Every row comes from one small tree of marks. The marks that hang from a mark follow it in brackets, in alphabetical order. Every link used is in the known rows. Which tree was each row made from?
(in the rows, 128 means zero)
Known rows
loluti(dakeb muvu(tipeb) nofu(dosi)): [140 127  95 127 143  81 154 116 151 122 112 168 179 127 182 142 132 161
 159 123 124 126 111 112 183 131 113 143 134 147 126  82 116 106 117 146
 132 159 139 119 159 111 126 113 155 122 120]
dosi(tadalav(loluti)): [125 124 166 122 129 152 127 120 118 129 119 116 113 116 101 137 136 134
 124 124 110 135  95 120  74  75 132 133 119 114 119 149 193 154 124 123
 121 120 130 125 112 125 134 134 143 132  97]
nofu(dosi tadalav(loluti(muvu(tifitu(dakeb))))): [131 148 120 132 123 144 163 103 144 118 123 153 137  84  97 162 118 166
 125 133 129 135  96 132 154 154 127 107 132 123 129 112  36 106 142 121
 127 123 158 157 136 141 161 113 166 138 122]
muvu(nofu(bukos(tadalav) dosi) tipeb tobaz): [107 119 147 118 119  92 164 139 111 124 100 164 116 113 190  85 132 137
 136 105 121 114 127 143 186 180 137 133 163 103 120 125 110 136  91 166
  95 213 144 121 146 178  97 116 143 105 125]
tadalav(loluti(dakeb(guzev) muvu(tifitu))): [121 108 116 132 111 112 142 109 145 130 155 149 154 104 100 158 123 128
 133 136 125 140 120 109 168  61 106 107 155 143 127 138 125 107 161  97
 146 103 137 132 127 133 149 142 148 105 127]
dakeb(guzev tobaz(momoli muvu)): [138 124 127 140 120 141 107 128 116 135 146  97 102 166 121 103 110  87
 111 143 118 123 143 120  86 120 141 120  58 144 153 138 158 139 136 105
 135  88  86 133 118 103 127 154  92 166 128]
loluti(muvu(tifitu)): [131 107 128 124 122 149 146 130 131 134 129 151 150 114 105 135 124 150
 125 121 129 134 100 107 182 123 122 144 120 152 116 129 151 140 142 120
 149 143 144 150 137 141 165 133 131 115 145]
nofu(bukos dosi(tadalav(loluti(muvu(tipeb))))): [114 130 155 102 121 115 136 117 131 132  97 180 136  93 119 164 134 123
 133 122 113 120  58 104  96 103 141 127 127 120 113 134  84 144 109 128
  88 186 129 122 137 102 136 113 171 130 112]
bukos(tadalav): [143 118 135 130 128 158 130 139 117 120 114 118 103 131 128 108 128 126
 126 130 117 137 121 121 125 146 141 153 127 122 115 127 210 164 127 156
 133 172 135 146 120 118 125 137 136 129 110]
muvu(tobaz): [134 112 146 131 141 129 141 122 109 129 131 142 117 130 118 100 133 129
 133 122 126 130 152 124 148 102 132 141 113 114 124 120 196 135 121 146
 134 107 138 123 127 152 129 138 111 120 148]
nofu(tadalav(dosi loluti(muvu))): [131 122 127 138 133 176 143 114 135 129 128 153 104  99 111 160 123 122
 139 119 142 134  89 131 101  93 130 134  97 125 130 111  93 126 151 122
 123 144 151 139 123 100 130 106 161 142 115]
tipeb(dakeb muvu(tobaz)): [129 101 136 118 138 115 108 136 128 133 143 122 100 114 126 150 136 140
 131 140 139 130 158 134 160 182 138 114  97  94 142 125 222 148 109 144
 142 123 120 111 126 109 133 123 103 140 179]
tobaz(dakeb(loluti(nofu)) momoli muvu(tifitu)): [130 155 119 129 110 146  86 126 132 124 134 137 149 135 154 116 114 122
 132 167 107 139 127 135 104 150 107 126  77 175 141 168  93 130 138 119
 161  85  84 136 147 190 136 158 131 150 122]
muvu(nofu(tadalav) tifitu(dakeb loluti)): [127 137 130 136 122 166 195 140 127 118 125  73 121  96 118 103 120 190
 112 108 125 126 120 162 161 150 104 135 175 108 125 142 120 109 140 117
 129 125 163 153 122 223 139 113 106 125  97]
bukos(tadalav(loluti)): [130 122 135 130 129 161 141 121 114 121 121 131  92 120 103 125 132 128
 131 121 114 138 116 130 105 101 138 136 132 119 123 145 189 166 134 148
 120 174 138 132 108 131 113 140 145 123  94]
guzev(dakeb(loluti muvu)): [123 151 122 114 138 139 101 138 133 123 136 122 131 137 123 125 139 106
 107 149 130 129 145 121  92 111 137 125 137 138 120 116 120 130 140 109
 142  78 124 130 109 101 138 138 126 139 137]
dosi(tadalav(loluti(muvu))): [129 116 140 117 128 149 134 121 129 135 122 136 133 102  99 156 128 118
 132 124 123 135  77 116  73  64 131 132 103 127 122 142 200 153 133 119
 112 134 130 128 113 109 138 132 159 138 119]
nofu(bukos dosi tadalav(loluti(muvu))): [137 146 135 133 131 142 131 101 137 124 110 192 123 108  75 178 130  88
 123 129 136 129  85 114  91 165 141 122 118 111 118 104  41 122 118 136
  97 166 137 141 136  90 140 113 146 130 130]
dakeb(guzev loluti muvu(tifitu tobaz)): [111 118 124 131  95 123  85 136 118 135 160 103 109 130 132 109 124  66
 110 146 137 123 170 122 127  89 113 114 149 141 119 149  95 133 150  93
 131  51 138 116 122 145 130 147 110  95 156]
nofu(bukos(tadalav(dosi loluti))): [119 126 154 122 117 163 122 123 111 122 114 167  88 112 108 145 131 101
 142 118 122 133 111 132 106 110 148 124 147 104 126 136  84 155 127 149
 104 195 134 138 117  95 116 113 168 128 104]
guzev(dakeb): [128 134 140 120 152 135 142 127 132 118 130 140 138 137 117 116 142 173
 114 134 120 135 142 112 155 105 140 137 130 123 128 112 181 116 131 137
 149 116 134 145 122 124 142 136 126 139 120]
loluti(nofu(bukos)): [138 137 131 134 138 123 116 125 116 127 118 141 147 156 106 140 143 130
 134 113 132 125 125 108 127 134 123 148 147 134 119 122 128 136  96 157
 114 165 126 129 138 124 127 125 125 112 125]
tipeb(dakeb(muvu)): [126 123 122 132 136 151  98 142 127 130 134 101 119 142 121 143 133 144
 120 140 135 129 141 113 136 182 140 129 114 121 129 121 146 149 132 132
 153 116 116 137 116 110 135 121 104 138 143]
tadalav(dosi loluti(dakeb(guzev) muvu nofu)): [130 119  88 137 129  96 133 108 145 129 150 147 156 125 144 170 123 112
 165 126 142 132 135 119 142  41 106 112 137 138 149 102 111  96 147 117
 123 125 135 110 134  86 107 112 180 109 110]
bukos(nofu(dosi)): [136 111 136 125 144 102 139 124 137 134 102 146 143 157 119 113 131 148
 122 127 129 122 118 121 147 184 146 147 126 113 127 101 125 135 113 152
 128 157 150 115 141 122 126 125 112 103 101]
tobaz(dakeb(guzev) momoli muvu): [136 143 119 136 117 154  97 126 130 123 136 110 125 145 127 108 109 121
 115 179 108 133 141 121  97 128 142 122  49 148 154 143 153 144 144 125
 159  76  81 141 126 133 121 165 117 163 114]
dosi(tadalav(loluti(dakeb(guzev) nofu(bukos)))): [121 141 135 133 117  91  89 113 132 122 132 121 151 134 121 170 139  95
 141 131 120 133 124 113  77  62 112 104 171 112 122 141 140 115 108 122
  98 117 113 109 124 114 117 125 165 116 106]
tipeb(dakeb muvu): [138 112 131 116 137 133 106 139 138 131 131 105 107 123 111 166 135 159
 124 142 134 130 133 116 138 205 142 125 115 112 134 122 202 161 115 141
 150 139 119 124 122  75 143 122 102 146 154]
tifitu(loluti(dakeb) muvu): [154 108 122 120 137 153 172 123 139 121 115  95 114 106 115 132 131 120
 134 131 113 131 132 125 145  73 128 140 126 115 130 128 195 141 146 117
 134 117 135 137 114 107 148 115  95 109 112]
guzev(dakeb(muvu)): [121 142 120 126 150 143 118 136 132 119 139 122 139 144 124 123 142 155
 105 140 128 130 145 115 142 109 142 130 113 131 124 110 137 138 138 119
 148 105 135 142 116 113 144 131 125 144 130]
loluti(muvu): [147 114 117 128 136 143 145 127 130 134 124 145 143 127 104 134 126 129
 132 124 134 131 107 106 141 115 133 155 105 141 123 112 186 144 135 136
 139 138 134 138 126 100 146 137 129 133 141]
tadalav(loluti(muvu)): [138 116 125 128 139 150 159 114 127 137 133 156 130 111  77 151 128 134
 134 119 130 131 101 113 117  68 127 136 117 137 127 128 166 142 140 130
 127 148 134 126 116 114 134 137 135 122 123]
tifitu(dakeb loluti(muvu)): [153 127  98 121 135 150 189 136 128 125 124 113 132 103  81 134 118 138
 138 127 125 123 117 129 118  78 130 141 133 116 137 113 197 139 145 128
 119 123 139 136 113 118 142 119 118 140 120]
tobaz(momoli muvu(tifitu)): [127 119 143 136 118 174 123 121 119 129 137 136 126 128 130 110 114 134
 112 140 109 134  95 119 161 164 125 131  65 149 134 149 127 155 128 112
 162 118 110 158 128 183 156 142 115 159 116]
loluti(muvu nofu(bukos(tadalav) dosi)): [145 136  95 127 124 100 120 126 131 120  99 174 148 135 140 155 125  81
 143 129 137 128 104 110 137 196 138 139 129 129 123 102 107 152 101 167
  93 230 131 138 154  82 121 114 176 115 139]
guzev(dakeb(loluti(nofu) muvu tobaz(momoli))): [134 157 109 124 142 117  90 128 126 128 148  87 127 174 146 111 127  86
 124 132 129 125 157 140  80  98 125 113 104 158 140 125  98  95 132 103
 126  88  86 123 119  71 108 142 112 172 148]
muvu(nofu(bukos dosi tadalav) tifitu): [114 143 156 133 115 124 139 122 134 121 104 156 134 121 135 126 130 150
 107 114 130 126 105 127 186 247 123 130 164 113 105 122  17 108 104 135
 125 164 151 160 155 165 152 112 121 103 127]
dakeb(guzev tobaz): [137 117 133 133 128 115 118 132 120 133 136  91 107 164 103 109 127 122
 115 118 127 124 166 113 101  86 140 137 138 138 132 128 170 117 140 122
 126 100 120 124 119  62 123 151  94 120 137]
dakeb(guzev muvu(nofu)): [118 127 103 142 122 129 128 147 124 134 147  70 133 155 142 104 127 133
 105 126 146 117 143 125 147 134 123 134 139 140 126 122 136 147 135 110
 133 117 140 124 118 131 109 134 107  97 117]
tifitu(loluti(dakeb(tobaz) nofu(dosi))): [145 127 114 132 147  87 150 110 135 116 112 134 132 153 137 131 127 113
 146 116 114 126 164 134 112 119 116 126 149 116 138 107 124  87 130 127
 111 130 121 110 149  78 120 122  97 113 127]
tadalav(dosi loluti(dakeb muvu)): [127 114 126 123 137 136 151 107 139 129 131 185 138  99 124 161 125 126
 163 125 129 140 108 128 146  69 128 119 119 126 135 104 117 117 151 122
 141 121 134 124 124  85 137 114 165 132 129]
bukos(nofu): [135 103 135 131 144 124 139 137 128 139 116 127 144 153 103 104 135 157
 124 121 135 124 117 127 133 142 139 154 128 123 123 118 186 137 121 148
 136 148 149 113 124 163 125 132 105 114 105]

Write each row's tree
[153 155 135 137 132 119  93 101 128 126 115 102  97 167 148 118 118  58
 132 124 124 128 131 136  49 184 118 131 103 140 130 106  64  84 113 134
 111 112 102 132 139  62 105 129 107 154 133] -> dakeb(loluti(nofu(dosi tadalav)) tobaz(momoli))
[115 112 149 115 113 141 134 123 131 134 129 143 144  91 103 157 125 137
 125 121 118 138  72 116 123  67 117 126 110 137 114 163 163 142 142 101
 124 133 137 139 127 141 160 136 161 128 126] -> dosi(tadalav(loluti(muvu(tifitu))))
[114 138 114 135 107 140  84 151 134 123 144 106 138 139 121 119 122 159
 103 165 121 133 159 118 148 108 127 124 119 156 125 152  83 136 164 104
 162  78 124 139 137 131 139 156 116 110 135] -> tobaz(dakeb(guzev muvu(tifitu)))
[147 138  88 127 132  91 146 120 123 133 142 130 158 118 137 130 121 113
 161 128 149 125 156 138 119  81 114 126 148 136 142 111 179 117 122 146
 115  86 128 105 128 148 120 124 154 134 165] -> tifitu(dakeb(loluti(muvu(tobaz) nofu)))
[143 159 130 142 138 119 102 110 132 115 105 150 132 153 122 152 138 109
 124 123 134 126 116 110 108 202 128 139 135 113 116  94  56 116  90 164
 104 167 138 142 155 108 127 109 132 122 119] -> loluti(nofu(bukos dosi tadalav))
[123 165 121 125 116 121 128 145 117 134 128 104 146 127 113 121 126 122
 120 128 146 116 134 143 111 181 133 120 189 126 118 123  64 143 112 126
 119 103 121 120 107 129 128 119 118 132 140] -> tifitu(dakeb(loluti muvu(nofu(bukos))))
[101 103 123 127 119 164 182 160 120 132 131  80 127 111 152  92 129 183
 109  98 118 109 109 144 183 103 100 152 161 145 117 163 101 147 144  93
 125 164 160 129 130 224 120 117  88  96  90] -> dakeb(muvu(nofu tifitu(loluti) tipeb))
[124 137 157 126 132  85 104 117 122 125 124 145 145 138 119 162 139 114
 147 110 117 134 128 130  68  76 123 105 151 117 121 150 137 103 107 123
  97 126  96 105 130 106 125 126 145 146 136] -> dosi(tadalav(loluti(dakeb(tobaz) nofu(bukos))))
[111 106 146 129 140 117 187 137 109 136 128 122 129 118 172  70 137 189
 136  90 127 115 138 144 191 100 116 150 146 125 124 134 186 121 114 144
 129 144 151 111 132 213 100 128 110 107 122] -> muvu(nofu tipeb tobaz)
[114 132 121 130 151 128 129 133 123 121 151 140 128 135 138 106 140 137
 113 137 134 128 167 135 162  88 140 116  99 117 133 114 160 129 134 120
 140  85 134 127 119 141 135 129 125 141 159] -> guzev(dakeb(muvu(tobaz)))
[133 138 118 103 139 124 132 130 144 130 132 154 151 117 109 136 132 115
 126 144 130 133 128 109 110  94 134 133 135 140 127 114 173 112 143 123
 138  99 123 134 120  84 150 142 143 139 144] -> guzev(dakeb(loluti(muvu)))
[119 155 151 141 133 110 144  97 139 118 109 173 135 113 117 148 136 121
 127 120 126 133 113 140 145 205 126 109 166  95 115 106  35  95 104 139
 119 145 135 133 137 142 123 109 135 116 113] -> muvu(nofu(bukos dosi tadalav(loluti(dakeb))))
[130 155 127 134 128 131  89 128 129 119 126 146 111 122 176 117 126  98
 156 146 135 136 173 162  74 103 114 128 104 123 136 124  86  93 139 150
 132  69 127 113 148 130 100 122 157 133 143] -> muvu(tobaz(dakeb(loluti(nofu(tadalav(dosi))))))
[120 133 128 137 112 118 105 140 109 142 147  70 115 175 121 100 115  80
 108 118 138 110 143 135 119 155 133 112 125 144 132 134  72 118 117 101
 112 128  93 127 116  93 103 140  81 141 152] -> dakeb(guzev muvu(nofu(bukos)) tobaz(momoli))
[133 146 115 133 117 162  80 130 125 124 143  84 120 153 120 109 114 107
 114 172 116 131 147 123 113 115 138 122  80 148 139 130 107 134 151 116
 157  81  94 137 121  90 108 158 105 152 124] -> tobaz(dakeb(guzev muvu) momoli)
[125 113 139 145 140 133 132 115 144 127 121 153 131 125 127 136 133 141
 145 124 136 138 107 161 117 125 131 120 124  95 129 105  85 101 139 132
 135 123 155 114 120 151 113 103 147 135  95] -> bukos(nofu(tadalav(dosi loluti(dakeb))))
[130 127 134 110 112 114 118 132 123 130 143 120 115  92 120 131 126 138
 128 145 131 127 148 148 146 139 125 108 152 121 128 139 154 145 119 116
 136  72 138 111 125 133 157 133 123 139 182] -> tipeb(muvu(tifitu(dakeb(loluti)) tobaz))
[141 113 140 138 132 162 175 119 123 134 133  63  95 115 166  86 120 115
 128 108 137 127 118 160 180 148 126 131  73 119 133 129 161 123 118 132
 129 127 133 151 115 170 111 114 102 137 137] -> tifitu(muvu(nofu(tadalav) tobaz(momoli)))
[112 143 134 140 128 157 127 150 119 129 122 105 128 130 150 107 137 155
 106 109 141 113  96 140 132 176 127 149 148 130 101 128  60 145 107 128
 113 167 152 136 124 184 116 107 109 136 120] -> dakeb(muvu(nofu(bukos tadalav) tipeb))
[121 120 118 135 118 116 116 145 123 143 155  36 105 168 148 106 111 117
 118 125 140 118 165 138 140 175 127 103 119 134 153 136 111 106 135 103
 142 107  84 128 109  97  95 134  76 151 144] -> tipeb(dakeb(guzev muvu(nofu) tobaz(momoli)))
[141 140 126 124 115 101  79 141 110 127 115 128 110 156 122 123 130  65
 139 116 128 126 149 131  51 137 131 136 167 137 119 149 132 130 110 149
  86 173 107 117 131  82 111 138 133 127 144] -> dakeb(loluti(nofu(bukos(tadalav))) tobaz)
[118 108 100 129 115 141 145 128 128 127 135 154 131 100 161 157 119 136
 157 109 133 138 100 137 164  84 108 125 120 148 137 144 104 140 149 128
 116 208 152 138 142 142 120 112 200 113 113] -> bukos(tadalav(dosi loluti(muvu(tifitu) nofu)))
[141 122 133 106 126 128  81 142 140 136 128 103 104 117 111 165 136 116
 125 152 133 131 136 117  92 212 135 123 137 117 131 132 190 151 117 131
 143 117 105 111 116  64 139 129 107 141 155] -> tipeb(dakeb(loluti) muvu)
[115 142 116 131 120 140 112 150 133 122 129 128 135 128 151 106 125 185
 112 164 109 124 147 118 106  82 140 137  95 152 146 155 144 147 148 127
 151  95 115 121 138 171 118 152 126 140  95] -> tobaz(dakeb(guzev) muvu(tipeb))
[131 138 158 137 127 170 104 129 123 121 112 149  99 130 118 140 133 107
 127 121 136 129 109 123 103 165 141 142 118 105 115 102  61 122 116 146
 122 144 142 153 130  96 139 103 139 143 125] -> nofu(bukos tadalav(dosi))
[138 142 105 131 138  83 134  87 144 123 120 210 175 123 108 190 133 104
 157 124 132 131 112 110 141 137 121 111 151 130 130  99  60 106 111 143
 110 168 120 117 152  92 133 111 164 114 134] -> tadalav(loluti(dakeb muvu nofu(bukos dosi)))
[123  97 129 130 129 126 137 127 134 126 117 158 120 119 147 123 127 129
 156 126 128 139 113 161 141 115 140 120 136  98 135 122 143 131 141 142
 129 173 148 108 117 146  98 111 171 129  84] -> bukos(nofu tadalav(dosi loluti(dakeb)))
[115 134 141 117 112 111 112 141 126 129 133 122 118 121 144  89 128 128
 133 152 114 124 179 129  86  39 125 131 153 138 130 150 145 107 149 135
 136  56 120  99 133 147  95 164 122 112 129] -> muvu(tipeb tobaz(dakeb(guzev loluti)))
[116 120 111 141 131 103 116 145 127 125 141 115 160 143 182 114 136 189
 134 109 122 126 147 138 175  94 104 130 147 172 116 141  74  99 138 100
 143 126 131 118 148 166 134 127 114 136 145] -> loluti(dakeb(muvu(tifitu tipeb) tobaz) nofu)
[130 126 122 149 131  93 118 102 154 125 121 134 135 141 115 143 131 108
 121 144 134 131 126 136 111 150 132 106 149  98 130 101  82  89 133 129
 119 110 154 108 129 142 110 121 132 106  84] -> bukos(nofu(dosi tadalav(loluti(dakeb(guzev)))))
[129 101 131 131 133 136 140 131 121 132 116 131 117 135 103 115 131 139
 131 118 128 131 102 148 112 116 145 139 135 112 127 146 192 160 130 153
 113 195 145 109 111 168 100 137 141 117  82] -> bukos(nofu tadalav(loluti))
[137 114 126 110 125 110 110 140 135 145 131 130 120 126 109 146 119 100
 140 127 139 130 148 119  83 148 136 126 135 138 136 135 166 102 147 123
 134  99  91 120 121  61 140 137 107 145 176] -> tipeb(dakeb(loluti(muvu) tobaz))
[113  95 115 115 107 121 145 161 141 135 149  52 110 109 124 153 123 161
 106 128 132 117 144 135 178 177 103 110 166 108 146 166 175 131 135  95
 132 151 136 121 130 141 126 119  82  92 126] -> tipeb(dakeb(guzev) muvu(nofu tifitu(loluti)))
[119 141 179 115 124 121 113 106 125 124  97 165 116 118  91 161 137 103
 124 127 110 129  91 107  77 139 145 116 133  97 114 132  90 141 102 135
  95 148 120 128 129  85 139 122 152 116 108] -> nofu(bukos dosi(tadalav(loluti)))
[132 102 132 124 137 125 187 132 120 139 128  91 117 111 159  90 131 154
 133 102 139 122 149 144 200 106 128 139 114 123 135 137 189 141 121 137
 128 127 146 129 124 167 124 120 105  90 139] -> tifitu(muvu(nofu tobaz))
[117  94 175 125 120 151 158 124 106 133 137 123 112 113 151  77 127 159
 136 110 103 126 112 132 207  92 109 136 111 140 119 147 130 116 122 128
 151 123 129 140 133 211 125 143 109 138 132] -> muvu(tifitu tipeb tobaz(momoli))
[121 157 132 138 114 151  87 140 123 132 125 111 120 135 124 122 131  71
 104 127 151 120 115 141  72 212 125 135 157 125 102 127  58 138 114 119
 112 122 131 130 117 139 125 116 109 130 140] -> dakeb(loluti muvu(nofu(bukos tadalav)))
[101 120 134 128 122  94 143 143 137 133 122 140 135 130 174 124 115 192
 114 119 128 125 151 138 192 252 130 104 114 129 153 149  73 103 127 113
 153 124 107 137 153 173 154 123 103 125 142] -> tipeb(dakeb(tobaz(muvu(nofu(dosi) tifitu))))
[157 161 108 115 125 113 127 128 128 129 115  84 140 123 115 147 135 129
 144 129 138 121 139 124 107 109 133 132 182 137 128 129  97 134 108 150
 105 113 123 130 118  99 141 109 137 117 128] -> tifitu(dakeb(loluti(nofu(bukos))) muvu)
[126 105 119 132 136 112 183 129 121 140 138 147 149 114 144 100 120 137
 140 106 148 124 132 139 187 121 118 140 114 127 131 118 206 134 123 135
 129 140 142 116 132 172 121 131 126 112 164] -> loluti(muvu(nofu tobaz))
[ 89 121 124 128 133 111 153 148 125 127 158 127 152 119 168  89 135 181
 108 116 137 125 162 153 241 117 115 111 131 126 128 139 119 108 137 103
 150 102 146 133 132 218 138 128 124 118 157] -> guzev(dakeb(muvu(nofu tifitu tobaz)))
[117 131 144 125 133 147 130 128 127 124 147 136 132 137 135 101 118 162
 104 136 106 134 135 135 157 127 136 106  63 148 147 154 118 103 143  94
 159  92  94 158 127 159 163 149 111 186 142] -> guzev(dakeb(tobaz(momoli muvu(tifitu))))
[126 153 105 125 146  98 105 139 133 126 139 142 145 156 151 123 133 130
 118 137 129 127 173 133  62  99 129 117 111 152 153 143 150 108 133 114
 123  85 103 113 131 129 136 139 132 154 133] -> guzev(dakeb(loluti(nofu) tobaz(muvu)))
[139 146 100 138 130 134  87 135 122 130 135  98 132 156 135 129 133  93
 127 130 140 123 139 120  77 125 115 145 134 155 119 123 122 150 126 125
 125 110 127 112 124 108 115 128 120 116 125] -> dakeb(loluti(nofu) muvu)
[141 154 123 118 114  95  88 122 122 119  97 156 119 146 144 142 130  56
 137 136 125 127 126 114  78 198 134 136 167 123 115 117  89 145  97 164
  92 190 122 126 144  78 111 122 158 105 115] -> dakeb(loluti(nofu(bukos(tadalav) dosi)))
